What can hang from each mark:
H: D K W
M: N
E: F N X
K: H
A: W
F: G
Z: K
W: A G H
D: H
G: W
N: E M
V: E

Known rows, with every way that one mark hangs from another:
D(H(K)): [  2  10 -72  -3 -10  20 -24 -26 -24  -1 -18  10   3  -7 -22 -18  19   3
 -20  17   0  -1  16 -11  13]
F(G(W)): [  0 -11 -60  -1 -23  29  12 -11   6 -28 -21 -22  -8  22  -3  -2  15   8
  -9  22 -16  13   7 -20   2]
A(W(G H(K))): [-17  27 -56  -7 -31   9 -36 -29  13  -6   9   2  15 -14   0 -36   6   6
 -25   3 -12  14  25 -30  25]
M(N(E(X))): [-31   7 -57  -4  -7  24 -14 -23   7  -6   0  18 -31  10 -14 -13  11  27
 -11 -18 -39  32  29 -33 -28]
W(G H(D)): [ -9  14 -63  -1 -35   3 -39 -26  -3  -7 -15  11  22  -7  -3 -31  22 -11
 -19   3 -12   6  26 -34  21]
H(D K): [  6  23 -71 -16 -16  15 -22 -25 -17   6 -29   4  -2  -5   2 -34  26 -26
 -23  14 -13  -8  29 -17  25]
V(E): [ -1 -23 -60   1 -28  16 -12 -23   9  -5 -20 -15   3   3 -25 -29  12  18
 -12   8 -22   7   7 -19 -13]
K(H(D W(A G))): [ -6  23 -69   1  -8   5 -44 -12   5   3 -19  11   9 -21  19 -20  13 -13
  -1  -7 -27  15  31 -29  31]
W(G H): [-17   5 -60  11 -37   7 -30 -28   3 -14  -1   5  14 -10  -5 -28  15   6
 -23   8 -18  18  11 -34   8]
E(F): [-19   2 -53   1 -32  11   6 -19 -13  -3  -9 -18  -9   1  -5 -20   5  18
 -20  20 -18 -14  12 -20  -4]
G(W(A H(D K))): [-25  54 -68   3  -6  13 -31 -11   3 -13 -14   4  29 -17   3 -17  26 -28
 -20 -13 -29  13  19 -24  20]
M(N(E(F X))): [-37  14 -48  -3 -15  21  -3 -18   2  -3  11  11 -29  11 -17  -6   6  33
 -14 -14 -37  12  34 -38 -31]
N(E(X)): [-13   0 -61   2  -5  30 -15 -22  -5 -17  -5   0 -23   6 -16 -34  16  14
 -13  -7 -34  24  16 -30 -11]
F(G(W(H))): [ -8   1 -57   1 -22  19   2 -18   5 -30 -19 -13   2   9 -11  -4  17   4
 -10  12 -20  18   4 -25   9]
Z(K(H(D W(A G)))): [-24  18 -60   9  -5  -3 -43  -3   1  11 -17   4 -12 -23  24 -20   3 -12
 -20   0 -10  15  37 -32  36]
V(E(F)): [ -8 -14 -50   2 -37  12   1 -18   3  -1 -10 -23   5   4 -27 -22   5  25
 -16  11 -20 -15  13 -26 -17]
N(E(F(G) X) M): [  6   7 -45  -7   1  20  16 -20  -8  -3  19 -12 -24  22 -31  -7   9  19
 -21  15 -44  18  23 -38 -16]
V(E(F(G(W)) X)): [ -3   0 -43   5 -47  22  13 -11  10 -31  -1 -33  -3  30 -38 -16   5  22
   2  11 -20 -11  25 -31 -17]
E(F N): [-34  11 -50  11 -36  11   7 -13 -28   2   0 -24 -28  -3 -15 -23  11  22
 -24  11 -13   0  19  -7 -17]
Z(K(H(D))): [-21  -1 -60   4  -2   4 -20 -15 -17  18 -37  -7 -39  -7   2 -27   8 -12
 -33   6  -1  -6  32 -18  27]
N(E M): [  0 -12 -61  -6  23  23  -6 -19  -2  18  -4  -1 -12   3 -15  -8  18  13
 -32   7 -42  36   7 -23 -16]
N(E(F(G))): [  6 -10 -56  -4 -10  25  18 -14  -5 -12   0 -13 -12   9 -15  -2   9  20
 -30  13 -28   3   7 -42 -10]
N(E(F X) M): [-12  12 -47  -3   4  19   1 -19 -11   9  17  -9 -23  11 -27 -17  11  19
 -23   4 -45  16  25 -30 -20]
H(D K W): [  5  24 -67 -27 -10  10 -35 -18 -13   9 -28  14   4 -23  19 -30  26 -25
   1  11 -16   3  34 -16  41]
G(W(A)): [-31  14 -67  14 -12  24 -11  -4  12 -22 -13 -17  12   2   8  -8  12   7
 -13  -1 -30  22   1 -17  -9]
F(G(W(A H(K)))): [ -8  35 -62   9 -13  17  -3 -14  11 -33  -2  -7  17  -4  -5  -4  17 -11
 -20   9 -32  24   3 -31  14]

Rows:
[ -9  55 -71   6 -23  -1 -47 -23   3 -10   6  20  41 -24   4 -30  20 -27
 -32  -2 -27  15  24 -42  26]	W(A G H(D K))
[-17  48 -68  20 -25   4 -37 -22   9 -17  19  14  33 -27   2 -27  14 -12
 -35   3 -34  28   9 -42  15]	W(A G H(K))
[-10  -6 -46  12 -43  21  20  -2  -1 -12  -1 -40  -9  18 -37  -4  13  25
 -16  11 -11   0  21 -17 -27]	V(E(F(G(W)) N))
[-31   2 -54  -5  -7  20   1 -15   3   9   2   8 -18   3  -8   8   5  34
 -27  -8 -34  11  24 -36 -32]	M(N(E(F)))
[  4  -3 -52  -6  12  29  24  -4   0   6   7 -21  -8  21 -18  21  14  16
 -33  17 -37  18  16 -33 -20]	N(E(F(G(W))) M)
[-12  35 -67  -3  -6  10 -30 -14   2  -7  -3  10  12 -34  21 -23  11  -8
  -4   9 -36  28  10 -23  24]	H(K W(A))
[ -1  40 -66  -2 -11  15 -11 -14   7 -27 -12  -2  23  -1  -3  -6  22 -23
 -17   4 -27  15  14 -31  23]	F(G(W(A H(D K))))
[-35  29 -50   4 -11  26   8  -5  18 -26  20   1 -13  20 -14  16   3  30
 -12 -16 -45  23  31 -46 -35]	M(N(E(F(G(W(A))) X)))
[-17  15 -55 -18 -34   6 -44 -28   9  -4  -9  -1  20  -4   1 -35   8   8
 -12  -5  -8   6  32 -29  25]	A(W(G H(D)))
[-25  28 -63  22 -30   1 -36 -23  12 -22  11   7  33 -19   0 -25   9   6
 -26  -1 -34  32   2 -40   4]	W(A G H)
[-15  55 -67  -1  -8  -2 -36 -28  -5  -7 -10  15  27 -29  -3 -33  20 -28
 -24  -7 -34  12  16 -29  26]	W(A H(D K))
[ -6   3 -56  -3  14  24 -12 -24  -3   6   5   0 -24  12 -24 -24  16  13
 -19   0 -46  37  20 -25 -17]	N(E(X) M)
[-15  24 -36   5 -32   6  19 -21 -27  -7  23 -27 -43  23 -37 -21  10  21
 -11  24 -26  15  34 -11 -16]	E(F(G) N(M) X)
[ -5  34 -64 -11 -16   4 -31 -32 -16   3 -24  14   9 -20  -8 -35  27 -27
 -21   2 -18   0  24 -23  32]	W(H(D K))
[ 10  25 -70 -20 -26  11 -44 -14  -5   6 -14  17  17 -19  25 -25  26 -26
  -6  15 -11   6  43 -28  41]	H(D K W(G))
[  9  19 -50  -7 -33  13   1 -13   4 -10 -10 -16  22   7 -32  -6  20 -10
 -17   9 -16 -20  30 -35   9]	V(E(F(G(W(H(D K))))))
[-19  16 -64   7   2   9 -27 -17   3  -1 -19   4 -10 -29  13 -19   6   4
   4  -6 -38  25  11 -18  21]	K(H(W(A)))
[-10  22 -42   0   5  22  10 -14  -1  -9  20 -12 -11  18 -34   2  16  11
 -18   1 -45  22  25 -39 -12]	N(E(F(G(W(H))) X) M)
[ -9   9 -68   3 -17  11 -48 -12  -2 -14  -2  14  34 -20   2  -6  10  21
   6   7 -11  23  13 -26  12]	D(H(W(A G)))
[-16  13 -64   6 -26   7 -38 -10  15 -16   4   5  24 -22  26 -17   7  12
   0   6 -31  34  10 -33  12]	H(W(A G))
[-26  11 -41  15 -49  12  -4 -17 -13 -10   8 -27 -24  11 -45 -40   9  27
  -6  -1 -17  -1  32 -14 -28]	V(E(F N X))
[-17   9 -41  14 -50  22  14  -6  -3 -27   8 -38 -22  27 -47 -19  11  24
  -1   5 -14   1  33 -18 -27]	V(E(F(G(W)) N X))
